Each row comes from the steps of one path. Every step used is in the known rows, and no mark comes twice. Write the path behind each row, first mark first.
(in the rows, 128 means zero)
Known rows:
H/J/Z/X/Q/S: [123  96 105 114 131 185 125 110 132 102 179  82 118  90 100 152 147 167
 134 128 136 133 157 155 119 167 161 161 143]
B/Z/X/Q: [124 136 147 104 141 179 126  97 137  98 167  88  92 109 117 128 135 167
 118  85 137 140 165 153 158 164 157 154  87]
H/J: [111 102 134  88 137 155 132 118 120 123 185  90 130  75 107 125 155 144
 113  99 157 143 162 125 172 141 144 149 106]
X/Z: [108 142 132  85 159 158 110 131 117 125 178  85 120  79 122 109 172 154
 100  94 146 160 160 127 185 162 149 151 119]
B/Z/J/H: [132 146 131 110  98 181 130 109 129  91 199  70 107  93 120 125 156 158
 107  76 137 152 186 128 136 151 131 119  98]
S/Q: [101 132 148  98 129 167 144 115 119 129 200  77 115  47 120  91 154 146
 124 125 162 137 140 131 187 156 167 168  82]
Z/J/H/P/Q/B: [143 135 137  90  59 189 130 152  86  94 211  72 132  53 125 134 168 162
 111 115 115 128 180  95  99 133 153 149 134]
X/C: [105 125 144  91 149 146 121 133 121 121 195  88 113  81 142  93 158 151
 113 113 147 154 141 144 184 159 133 146  96]
Z/J: [ 90 116 150  88 123 168 119 128 128 117 194  67 122  69 133 123 143 148
 116  93 141 156 167 121 170 162 139 146  98]
B/Z/J/H/P/Q/S: [166 145 143 116  63 220 144 130  64  87 214  95 126  82 110 137 174 152
 115  98 118 128 185 104  79 154 149 134 124]
Z/J/H/P/Q/S: [140 126 144 107  65 212 130 147  74 108 223  92 138  68 108 139 174 146
 121 118 124 129 175  97  79 150 158 152 133]
Q/B/Z/J: [132 145 135  92 109 168 125 111 108  86 196  61 105  68 132 119 133 169
 113  87 131 154 171 121 168 150 131 121 104]
H/P/Q: [123 126 173  88 111 174 138 145  77 122 194 106 137  75 123 108 173 143
 112 107 135 125 155 110 153 142 164 170 111]
J/Z/X/C: [ 99 126 120 118 156 156 124 135 163 104 180  72 113  93 162 105 156 171
 126 103 138 158 133 180 175 167 140 141 113]
P/Q: [111 107 166 101 129 155 132 117  97 119 208 108 123  79 122 102 173 151
 113 111 155 146 150 131 173 150 157 166 109]
B/Z/X/Q/S: [139 138 137 115 136 199 122  89 114 102 188  93  91  98 100 134 134 166
 133 103 141 141 157 144 136 171 155 152  99]
X/Y: [100 132 143  96 149 145  98 116 121 116 198 111 101  75 129 125 164 158
 107 100 158 133 144 124 188 155 130 155 101]
J/Z/X/H: [100 128 116 125 143 168  98 128 166 116 152  75 136  74 136 134 151 178
 122  99 158 152 159 167 166 143 157 141 123]
H/P/Q/B/Z/X/Y: [155 148 146 105 119 184 117 125  88  80 183 111 110  78 141 148 151 188
 105  80 124 109 161 124 148 139 139 153 113]
B/Z: [126 144 153 102 136 158 133 100 112 100 191  97 106  91 117  99 155 155
 113  85 154 153 153 132 187 151 141 133  90]
Z/X/Q: [ 99 120 146  95 145 174 114 113 142 117 175  83 102  90 116 132 140 163
 125 105 144 142 154 143 157 161 158 169  96]
H/J/Z/X/C: [104 102 113 111 152 161 130 138 156 106 165  68 129  94 151 127 148 162
 120 100 135 150 152 182 160 162 138 142 122]
X/Q/S: [124 122 142  97 129 170 118 110  95 122 207 102  95  77  93 119 154 148
 127 136 146 140 143 118 141 166 160 166 116]
P/H/J/Z/X: [101 101 122 122 134 160 135 123 175 113 156  83 154  96 117 146 160 165
 130  88 146 131 161 162 164 143 138 144 126]
H/J/Z: [107 103 123  99 135 146 137 118 134 108 185  87 129  86 117 118 168 151
 112 109 145 146 159 146 168 149 147 144 131]
J/Z/X/Q/S: [119 124 118 119 134 177 121 104 135 105 192  86 101  86 110 130 152 171
 141 131 139 144 146 152 134 174 166 161 133]
Z/X/Y: [ 96 130 134 110 157 163  95 120 143 119 184 103 106  76 133 143 147 173
 119  87 159 136 146 143 186 155 128 153  96]

Write each row's path:
[112 144 114  92 123 181 105 143 136 112 189  63 122  80 121 131 174 155
  96  87 132 157 191 124 131 165 142 136 126]
X/Z/J/H
[117 147 137  88  80 192 121 153 118 109 192  66 131  70 120 133 162 148
 112  94 128 138 181 100 115 145 145 140 110]
Z/J/H/P
[111 101 121 104 148 185  96 134 147 134 143  77 149  71 115 164 135 164
 115  80 162 140 176 144 152 132 151 145 107]
Z/X/H/J
[130 117 149  96 115 148 132 113  89 105 214  97 117  60 121 108 166 165
 118 124 147 143 144 120 171 134 156 158 122]
P/Q/B
[110 105 151  94 131 153 130 126 134 129 172  97 147  81  98 138 167 141
 122  93 157 129 158 125 170 138 136 147 105]
P/H/J
[113 146 118 113 128 187 101 154 151 116 137  73 148  67 136 140 156 175
 120  95 138 134 162 147 141 134 160 147 127]
J/Z/X/H/P
[144 154 129 107 132 164 124  95 134  91 185  72 101  75 128 121 133 185
 125  83 149 153 153 137 181 137 144 128  93]
Q/B/Z/X
[146 163 116 103  74 189 147 108 124  85 212  50 102  42 121 116 142 169
 114 108 137 136 178 124 131 144 152 129 100]
S/Q/B/Z/J/H
[160 173 121  93  67 189 129 133 104  78 193  60 113  65 119 133 150 169
 106  87 117 135 186  97 114 134 136 115 115]
Q/B/Z/J/H/P
[ 95 130 137  79 146 181 107 149 123 116 177  66 125  77 134 126 153 156
  96  85 132 161 176 128 167 174 143 147 120]
X/Z/J
[148 148 120  82  81 199 114 170  83  92 190  68 134  60 126 140 180 166
  93 105 107 133 190  99  94 146 154 149 156]
X/Z/J/H/P/Q/B
[102 128 137 106 157 165 117 136 147 120 179  78 112  85 154 114 143 162
 126  96 149 158 146 158 176 162 137 147  89]
Z/X/C
[180 164 138 104  74 174 144 118  76  80 204 100 113  77 109 111 178 168
 107 107 128 129 168 104 118 122 154 136 124]
J/H/P/Q/B/Z
[144 142 156 102  74 207 144 139  88  86 197  87 129  95 124 128 169 151
 101  79 116 128 192 114 103 153 149 138 114]
B/Z/J/H/P/Q
[118 124 138 120 118 195 112 155 123 111 148  90 158  73 142 141 167 174
 117 101 132 131 164 153 130 136 170 161 138]
J/Z/X/H/P/Q
[156 136 133 110  73 179 136 106 100  69 220  76 109  79 121 127 161 172
 106  98 130 146 184 124 120 139 142 125 123]
P/Q/B/Z/J/H
[148 151 140  87 120 155 124  93 104  83 189  89  80  85 106 111 144 173
 110 114 134 142 156 125 160 146 151 144 107]
X/Q/B/Z
[146 132 150  90  97 177 106 151  77 114 171  90 146  42 121 133 162 168
 106 117 138 125 161 102 134 110 164 157 135]
X/H/P/Q/B
[163 139 149 124 111 224 116 131  80 107 162 101 144  78 116 150 150 172
 125  88 142 126 167 129 109 140 160 147 115]
B/Z/X/H/P/Q/S
[106  98 125 112 134 168 126 122 171 106 143  88 132 107 105 158 157 162
 127 104 134 118 165 164 136 158 150 159 131]
P/H/J/Z/X/Q
[121 122 157 107 122 202 107 155 111 127 150  89 154  68 132 148 155 165
 115  90 141 123 167 131 130 130 164 167 114]
Z/X/H/P/Q
[132 138 139  78 104 174 122 109 109  77 186  62  90  81 116 128 128 168
 107 100 117 143 176 125 142 158 141 141 110]
X/Q/B/Z/J
[123 105 106 104 123 157 122 119 163  96 155  74 126  83 103 161 149 181
 129 117 127 117 160 154 133 142 148 154 144]
P/H/J/Z/X/Q/B
[140 131 124 115 104 184 108 150 115  96 155  79 153  53 142 144 160 187
 116 112 125 127 162 143 127 119 168 155 154]
J/Z/X/H/P/Q/B
[101 100 111 114 144 161 132 120 154 107 172  77 135  86 125 138 149 165
 122  95 144 144 163 163 164 151 151 145 122]
H/J/Z/X
[118 144 135 101 130 196  92 155 131 134 142  76 149  60 128 150 142 169
 120  85 148 135 165 123 148 131 156 152 104]
Z/X/H/P
[161 169 122  79  63 194 122 132 103  70 181  61  93  76 108 140 147 169
 103 104 104 124 195 101  88 144 147 135 123]
X/Q/B/Z/J/H/P
[125  96 113 121 127 182 126 117 149 107 165  97 131  95  91 162 157 164
 141 122 138 116 158 154 114 158 153 159 144]
P/H/J/Z/X/Q/S
[135 123 130 133 111 210 110 145 104 113 167  95 155  66 127 146 168 174
 130 115 135 129 157 141 106 139 173 158 150]
J/Z/X/H/P/Q/S
[168 148 148  96  96 185 119 132  71  93 164  93 134  62 121 128 159 175
  99  98 131 124 171 113 138 118 161 142 126]
X/H/P/Q/B/Z
[133 117 120 112 145 192 109 114 142 109 137  78 141  87 116 161 132 171
 109  62 156 140 189 154 152 135 145 128  97]
B/Z/X/H/J
[153 128 105 106 131 182 100 111 132  98 146  68 134  67 118 163 127 185
 109  74 151 143 182 143 149 121 142 124 111]
Q/B/Z/X/H/J
[117 134 110 105 128 155 115 109 153  86 181  65  98  75 125 124 145 187
 129 127 131 143 152 154 151 151 161 158 137]
J/Z/X/Q/B
[152 133 137 122 122 182 109 110 113  93 169  84 125  72 128 140 141 192
 113  87 147 142 167 152 150 124 155 139 114]
P/Q/B/Z/X/H
